In the rows, zero is written as 128.
Known rows, with every step that occurs
tovid soroz naza gafep nafof: [123 106 179 154 123 139 168 142 119 139 100 165 154 153 158  57 173 121
 150  87 174 134 100  97  88 135 112  78 144 142 112 139 146  98 138 100
 179  99 146 207 111]
ruki besugi: [ 98 156 162 108 118 167 185 121  96 146 115 122 137 118 108 156  89 111
 168 152 157 152 102 128 165 120 143 119 121 101 116 146 126  90 170 157
  96 114 112 151  88]
besugi soroz nafof: [101  95 158 133 132 145 164 118 107 143 138 156 188 114 134  91 135  91
 103  71 152 100 127 149 134 108 140 149 124 124  52 105  80 112 112 107
  85 158 112 166 208]
nafof gafep: [103  99 140 149  98 116 174 171  92 138 112 116 175 104  84 159  84 101
 152 134 165 121 137 124 148  77 105 117 126  69 139 132  90 109 143 125
 104  83 129 137 128]
guvat besugi nesoken: [103  93 138 169 114 114 147 105  95 139  89 122 162 119 125 104  69  89
 108  96  70 105 149 141 155 163 168 156 160  81 146 136 117 145 190 152
 110 133 116 129 172]
mesebi ruki: [100 136 106 122 129 107 155 121 131 138 155 124  92 118 123 148 105  71
 137 133 103 125 115 104 138  70 108 122 143 106 104 197 125 120 145 148
 126  75 122 181 140]
guvat nafof gafep naza: [112  49 148 130  74 140 181 164 120 152 106 141 143 123  87  87  87 114
 151 107 145 117 122 125 120  99  97 107 156 139 180 134  69 137 118 108
 137  36 145 144 113]
besugi guvat nafof: [149  80 150 135  92 142 175 128  90 122  92 151 111 108 120 104 117  95
 103 119 147  95 121 140 118 119 147 187 160 158 165 111  74 126 124  91
 155  77 115 138 101]
besugi nesoken: [102 136 130 154  98 123 140 112  94 121 112 102 132  89 122 120  95  55
 119 108 116 128 163 158 162 117 142 167 147  97 100 147 117 109 165 123
  86 124 128 145 171]
naza gafep: [124 102 162 178 114  82 148 130  91 113  88 127 152 138  89  98  75 107
 169 137 170 109 106 137 119 100  94 135 146  96 104 130 175 120 167 129
 134  72 111 143  82]
tovid soroz besugi ruki: [ 95 124 183 152 145 139 174 136 124 176 110 114 164 119 179  76 166 123
 110  72 171 111 136 138 129 125 122 103 142  94 129 147  93  94 159 122
 140 132 121 175 129]
ruki besugi guvat: [134 153 174 115 112 176 186 111  70 134  98 124 118 116 139 183  90  99
 154 162 163 157  84 137 180 125 173 138 129 119 134 150 115  85 144 120
  93 107 104 152  62]
mesebi soroz besugi: [ 60 180 170 116 146 150 160  77 141 107 153 113 158 120 154 121  80 117
 146 135 155  79 104 134 104  98 115 152  91 141 111 149 156 117 121 192
 105 166 128 169 116]
mesebi soroz: [106 164 132 120 144 154 169  97 120  88 133 119 150 110 114 140  70  90
 163 162 139  76  92 129 106  80 129 150 105 171 114 140 154 114 122 155
  95 129 110 130 125]
soroz naza gafep nafof gagan: [ 82 130 156 161 124 113 175 119 127 130 138 141 144 159 130  82 140 141
 147  87 162 115 128 122 104 157 115  98 121 144  81 167 176 114 130 140
 132 102 158 200 127]
ruki besugi soroz naza gafep nafof: [ 81 160 174 120 129 157 176 114 102 170 119 141 143 145 163 126 123 110
 171  85 150 163  78 138 150 152 160 108 117 146  80 141 107  83 141 142
  82 145 146 205 110]
guvat nafof soroz naza gafep: [ 73 101 162 141 119 123 140 139 126 109  97 165 160 128 125  37 120 155
 132  99 131  86 126 153  81 121 105 128 137 163 155 119 122 172 115 139
 150  99 142 135 113]
guvat besugi soroz naza gafep nafof: [ 81  82 155 160 143 102 167 114 114 170  93 148 185 164 155  79 112 122
 123  48 102 109 104 130 108 185 157 122 138 129 115 118 109 134 160 143
 137 148 135 178 172]
mesebi soroz naza: [ 69 180 142 124 140 166 155  86 141  82 136 144 150 113 150 131  81 105
 143 135 131  68 101 135  97  93 135 144  94 181 106 148 179 119 116 180
  95 150 139 184 146]
tovid soroz: [138 113 158 141 129 146 180 140 103 145  97 139 164 124 122  77 161  96
 145 122 179 129 113 104 110  95 103 106 141 122 131 129 114  96 160  89
 152 105 118 140 127]
tovid soroz naza gafep: [119 114 177 168 120 131 149 131 115 126  79 173 170 146 158  54 156 113
 151 103 175 115 104 111  98 108 100  96 146 127 117 139 164 101 159 115
 158  95 142 200 109]
ruki besugi nesoken: [104 163 155 121 102 167 154 103  81 142 107 113 125  98 136 155  85  77
 156 133 121 159 123 144 196 133 169 141 142  95 107 162 117  91 173 152
  60 130 125 159 111]
nesoken besugi soroz tovid: [ 84 127 110 162 113 152 181 131  72 150 130  94 135  78 136 101 100 126
  97  65 162 116  99 202 137 113 109 131 116 141  54 112  70 117 214 170
 114 127  97 195 202]
soroz nafof guvat besugi: [135  65 166 120  95 165 132 147 120  70 138 198 175 119 113 120  96 156
  95 117 143  66 141 126 150 150 177 159 142 103 144 123 148 155 120 138
 116 143  92 106 186]
tovid soroz besugi guvat nafof gafep: [135  84 196 140  97 153 168 145  99 165  94 158 162 131 185  70 175 119
 121  95 191 122 119 107 114 113 110 128 152 106 178 128  55 104 127 102
 172 106 153 188  87]
naza gafep nafof guvat besugi: [148  84 157 149 111  95 148 165 102 100 103 147 135 163  99 118  91 136
 160 118 160 117  97 113 117 170 141 128 153 130 153 135 158 133 138 114
 157  88 107  99  97]
nesoken besugi guvat nafof: [155  97 137 153  68 135 179 113  66 129  96 126  89  78 128  88 108 155
  71 109 142  84 105 162 137 127 112 178 142 157 110 114  50 129 170 140
 156  79 116 181 115]
gafep nafof guvat besugi soroz tovid: [103  99 120 111 133 164 174 187 117 123 150 132 137 138 117 143 126 118
 123  63 153 135 105 135 122 183 182 125 136 168 165 123  97 126 143 116
 146 145  98  96 200]
besugi guvat: [141 117 152 147 113 130 175 120  81 113 101 119 123 114 125 149 100  81
 111 139 167 123 109 144 145 108 142 158 141 125 138 132 113 105 130  92
 127  98  98 137 113]
guvat nafof: [107  74 136 128  95 134 177 138 127 129 115 151 133 108  80  58 123 115
 121  98 131  91 145 129  97 118 112 168 146 148 150  99  82 138 155 135
 165  81 129 136 130]
ruki besugi soroz tovid: [ 73 153 141 120 141 201 185 134  84 163 128 124 155 107 149 153  98  74
 173  96 168 158  87 174 160 121 168 115 123 129 107 132 104  90 189 156
  72 134  99 167 141]
nafof soroz besugi: [ 23 173 189 121 161 112 152 125 120 129 141  88 185 131 139  95 123 165
 123 125 175 133 126 152 123 110  93  90  95  93 140 152 130 147 105 155
 126 168 114 120 133]
besugi soroz naza gafep nafof: [ 75 127 152 154 134 108 163 120 121 154 121 140 155 146 152  82 147  96
 131  49 156 129 102 149 107 135 122 127 126 160  65 123 110  99 129 118
 109 142 150 205 171]
mesebi ruki besugi soroz: [101 169 118 103 142 140 158 108 113 176 143 128  98 126 167 165 115  61
 152 126  98 151  81 116 171  84 140 121 138 122  87 196  86  96 150 152
  70 104 137 194 129]
guvat besugi soroz tovid: [ 73  73 122 163 153 144 178 133 101 162 103 129 194 127 135 104  85  86
 127  56 120 104 112 171 124 148 166 128 143 110 140 109 101 142 208 161
 124 136  90 139 199]

Rows
[ 75 118 164 153 113 113 159 130 128 117 126 147 136 150 123  92 116 132
 143  84 158 124 121 126  96 151 120 104 126 134  86 147 173 114 131 146
 157 102 146 217 122] => soroz naza gafep nafof
[ 43 149 171 148 101 118 141  96 119 145 139  93 143 109 161  97 112 104
  99  81 144 130 175 159 154 139 117 153 128  61 105 152 115 109 162 178
 112 167 141 196 153] => soroz besugi nesoken
[ 97 129 186 138 129 143 173 125 122 165 115 128 172 135 161  60 176 129
 129  99 195 134 124 109 107 115  87 103 128  93 132 133 110  91 155 128
 168 140 131 179 116] => tovid soroz besugi
[ 88  89 189 137  80 133 165 128 110 154 120 134 144 122 160 103 116 132
 100  91 173 111 145 137 125 126 123 165 138  93 167 131  65 122 121 143
 154 112 146 191  94] => soroz besugi guvat nafof gafep
[145 106 159 140 108 103 147 172 105  91 119 143 121 147  89 122 106 125
 165 123 186 131  96 120 119 142 122 132 144 141 132 135 160 116 126  98
 148  83 109 106  95] => naza gafep nafof guvat
[ 89 136 145 141 126 114 140 143 125 124 118 155 143 146 153  99 144 102
 128  58 169 126 101 151 119 133 125 149 128 174  92 121 121 106 123 111
  97 155 142 167 179] => besugi soroz naza gafep nafof guvat
[102 129 162 145 125 154 167 129 126 137 102 158 164 127 155  65 171 111
 130  96 168 126 119 105 103 104 106  99 136 137 121 133 135  94 152 112
 156 122 143 194 145] => tovid soroz naza
[ 93 104 163 152 109 113 139 145 133  96 116 169 141 160 131 101 104 154
 134  80 143 108 114 123 110 178 144 121 137 138 135 142 182 135 142 151
 154 115 138 173 133] => soroz naza gafep nafof guvat besugi
[124  99 131 115 132 141 180 183 126 125 138 121 118 130 111 159 120 137
 107  77 126 112 122 122 142 189 185 125 145 151 172 141 100 129 125 102
 136 125  99  77 175] => gafep nafof guvat besugi ruki
[118 103 157 133 125 159 189 106 112 133 170 159 179 125 112  79 147 142
 112 119 164  76 163 120 140 129 138 118 116 102  61 160 140 131 105 125
  83 122 125 147 173] => soroz nafof gagan
[147 122 139 157  83 125 182 109  55 124 103 100 101  86 126 130  93 149
  82 128 157 110  97 164 158 116 111 152 126 133  86 131  80 113 171 139
 135 100 100 178 128] => nesoken besugi guvat
[142 121 129 103  98 157 164 127  98 155 121 155  76 110 168 189  93  74
 155 149  95 137  88 103 175  86 164 134 160 120 149 200  68 113 127 141
 102  43 153 198  69] => mesebi ruki besugi guvat nafof gafep
[102 164 125  98 129 142 162 112 119 148 149 133  82 122 145 178  99  83
 162 152 103 150  91 100 170  89 136 111 138 106 106 209 122 106 155 171
  97  80 127 194  98] => mesebi ruki besugi
[ 41 141 175 154 138 115 172 119 131 170 135  83 148 113 155 113 107 135
  89  66 150  93 166 170 145 137 132 134 128  72 115 157 105 114 160 167
 112 142 110 176 144] => soroz besugi ruki
[105 138 128 158 111 112 179 108  76 159 116  95 133  88 127  88 118 137
  85  86 151 112 102 171 145 105  85 149 116 138  49 111  53 104 189 152
 100 143 117 182 185] => nesoken besugi soroz
[105 122 187 105 118 189 183 124  88 176 128 144 178 126 158 151  90 106
 167 110 159 158  82 146 189 112 160  82 127 118  94 152  82  89 106 114
  37 121 129 179 130] => ruki besugi soroz nafof gafep naza
[ 86  99 145 115 130 132 163 147 116 122 110 141 160 111  97  56 129 140
 128 113 133  95 126 142  93 113 105 136 134 159 164 116  82 170 113 122
 148 102 118  85 128] => guvat nafof soroz
[100  95 158 143  97 125 184 167 102 148 111  98 163 130  94 150  58 104
 167 134 176 156 103 128 159  75  91  52 138  98 152 168 114 106 113  98
  99  50 123 138 127] => nafof gafep naza
[150  58 193 130  98 181 172 158 103 143 116 173 194 127 141  89 135 117
 144 112 178 131 106  99 132  91 119  49 144 105 123 154 104 105  92  69
 131  75 128 175 134] => tovid soroz nafof gafep naza
[158  96 173 135 132 177 184 122 105 148 133 174 188 132 143  46 202 126
 128 118 178  94 133  94 122 119 129  92 135 125  92 153 119 109 116  84
 116 114 136 151 155] => tovid soroz nafof gagan
[106 148 180 104 112 187 171 113  90 133  93 156 125 114 170 136 112 133
 142 132 141 134  87 146 151 138 176 136 133 161 165 143  98 120 117 132
 105 113 134 157  67] => ruki besugi guvat nafof soroz naza
[139 135 130 100 107 156 164 112 109 150 127 153  63 119 168 167 106  76
 143 145  94 136  85 107 164 100 163 146 158 136 141 196  89 114 134 144
 111  61 138 195  70] => mesebi ruki besugi guvat nafof
[128 105 126 148 130 124 137 173 119  97  88 137 142 119 114 154  82 131
  97 109 131  70 134 152 169 151 172 169 161 121 204 139 134 145 171 128
  94 127  87  45 175] => nafof guvat besugi ruki
[107 115 177 145 147  95 165 150  88 118 115 112 153 149 100  99 107 133
 175 125 164 139  90 130 101 138 112  81 128 131 110 144 146 135 102  97
 151  89 110 116  84] => naza gafep nafof soroz
[151  59 187 133 101 172 170 162  94 138 118 183 205 110 136  92 156 117
 140 111 173 107 126  98 126  88 128  88 140  91 115 130  89 104 111  85
 134  95 132 174 138] => tovid soroz nafof gafep
[125 153 138  92 130 155 152 114 102 144 124 149  79 120 178 166 112  92
 146 155  94 139  75 117 161  96 160 123 150 143 147 208  88 134 110 135
 101  72 134 166  73] => mesebi ruki besugi guvat nafof soroz
[ 94 172 147 141 151 147 169  79 134  99 145 142 147 149 158 102 102 123
 171 132 138  69  91 120  89 126 137 121 100 201  85 173 197 116  97 159
  90 126 161 181 114] => mesebi soroz naza gafep nafof gagan
[ 78 136 188 139 112 123 167  99 110 141 126 107 140 128 160 122 115 126
  97 107 186 129 133 148 134 129 120 152 125  88 130 144 112 107 135 148
 149 143 117 188 107] => soroz besugi guvat
[ 99  82 135 170 151 112 182 129 109 161  82 107 164 116 120 125  66 116
  99  78  77  65 142 154 148 165 181 129 159  84 150 137 110 148 189 144
 114 113  86 112 168] => guvat besugi ruki
[135 111 156 162 133  95 193 132  96 144 131 115 138 162  98  87 136 127
 174 120 179 125 117 114 111 153 112  97 131 130  85 166 152 116 131 102
 128  73 136 131  90] => naza gafep nafof gagan
[115  91 145 132 122 170 164 149  81 105  99 143 132 103 140 110 107 104
 115 109 155 105 111 173 110 120 160 149 153 166 187 119  91 160 116  95
 152  82  93 113 116] => besugi guvat nafof soroz tovid
[156  83 145 152  57 139 188 132  63 141  89 115  95  96 133 106  77 155
  89 115 154 112  88 159 154 113 105 129 146 158 130 143  47 130 143 121
 138  50 130 182 106] => nesoken besugi guvat nafof gafep naza
[ 58 110 155 120 124 138 153 140 134 116 116 157 155 115 120  46 138 155
 115  95 126  91 137 146  88 122 112 131 127 170 157 119 102 165 115 145
 147 113 139 133 143] => guvat nafof soroz naza
[132  86 160 109  90 169 133 158 125  62 155 190 157 105 102 127 115 141
 102 126 176  81 144 133 152 117 151 161 133 119 119 125 148 132 101 120
 108 133  92 115 179] => soroz nafof guvat
[113  52 135 137  75 134 173 168 111 148 106 157 158 101  80  92 108 115
 139 105 143  87 146 122 112  93 110 153 152 122 169 100  51 134 144 128
 144  60 148 139 118] => guvat nafof gafep
[163 110 129 157  82 136 195 101  60 146 106 122  93  94 134  76 131 163
  71 113 146  81 117 154 145 129 111 170 137 168 104 133  52 130 166 140
 126  82 134 165 124] => nesoken besugi guvat nafof gagan
[ 84 105 186 134  97 131 166 104 121 146 123 129 127 128 159  80 129 134
  91  88 170 106 142 143 116 138 122 175 135 112 155 128  81 127 130 150
 169 123 131 188  99] => soroz besugi guvat nafof
[ 38 141 134 135 169 161 161 166  94 103 137 100 180 103 113 127  89 120
 152 120 170 133 108 189 114 100 130  71 116 126 149 147 154 160 145 137
 123 116  69  98 164] => nafof soroz tovid
[103 165 164 126 140 167 173  64 124 120 143 127 137 129 186 101 113 125
 128 133 153  55 112 133 106 114 138 177 107 183 142 162 126 130  95 162
  95 144 152 162  95] => mesebi soroz besugi guvat nafof gagan
[104  79 170 135 119 149 170 139 102 163 137 146 197 123 138 115 108  90
 121  75 159 124 111 151 154  89 129  98 132 119  81 136  67 110  80  82
  63 119 127 169 197] => besugi soroz nafof gafep naza
[122 146 149 120 149 187 177  76 126  93 170 158 176 115 139 109 102 122
 144 156 141  40 118 120 119 101 155 139  97 170  74 166 163 131  81 151
  54 139 129 140 151] => mesebi soroz nafof gagan
[132  99 197 140 111 154 170 122 113 160  99 153 151 135 184  50 181 116
 106  94 184 118 118 112 107 126 113 139 151 125 163 125  73 104 133 105
 182 117 141 184  90] => tovid soroz besugi guvat nafof
[100 111 137 107 124 142 163 161 134 125 145 149 138 147 134 128 148 135
 108  57 139 129 116 117 126 187 166 133 126 173 152 130 100 120 114 112
 137 164 129 117 201] => gafep nafof guvat besugi soroz naza
[154  64 147 141  80 141 177 153  81 129  83 152 130 101 121 135 103  93
 117 120 148  98 127 132 132  99 143 175 160 137 182 114  50 126 113  86
 139  60 131 144  94] => besugi guvat nafof gafep
[111 131 125 170 112 117 190 126  79 156 111  75 110  63 118 119  88 155
  72  86 120  77 125 191 164 121 121 133 133 117  67 142  74 120 191 163
 101 100  91 166 166] => nesoken besugi ruki
[115 131 163 113 130 183 160  86 125  74 158 165 170 100 130 125  74 112
 140 149 130  49 102 130 109  92 159 150 104 157  81 136 161 128  85 154
  90 141 109 159 146] => mesebi soroz nafof
[150  91 154 157 107 101 131 159  90  99  99 143 126 148 118 119  93 112
 152 104 138 126 111 125 140 177 158 145 165 127 147 139 150 134 140 111
 133 100 117 105 114] => naza gafep nafof guvat besugi nesoken
[173  66 172 138 124 178 149 162 113 115  98 194 179 119 159  93 152 137
 100  92 147  67 127 119 143 140 175 125 164 120 155 132 113 129 128  87
 123 121  99 109 170] => tovid soroz nafof guvat besugi ruki
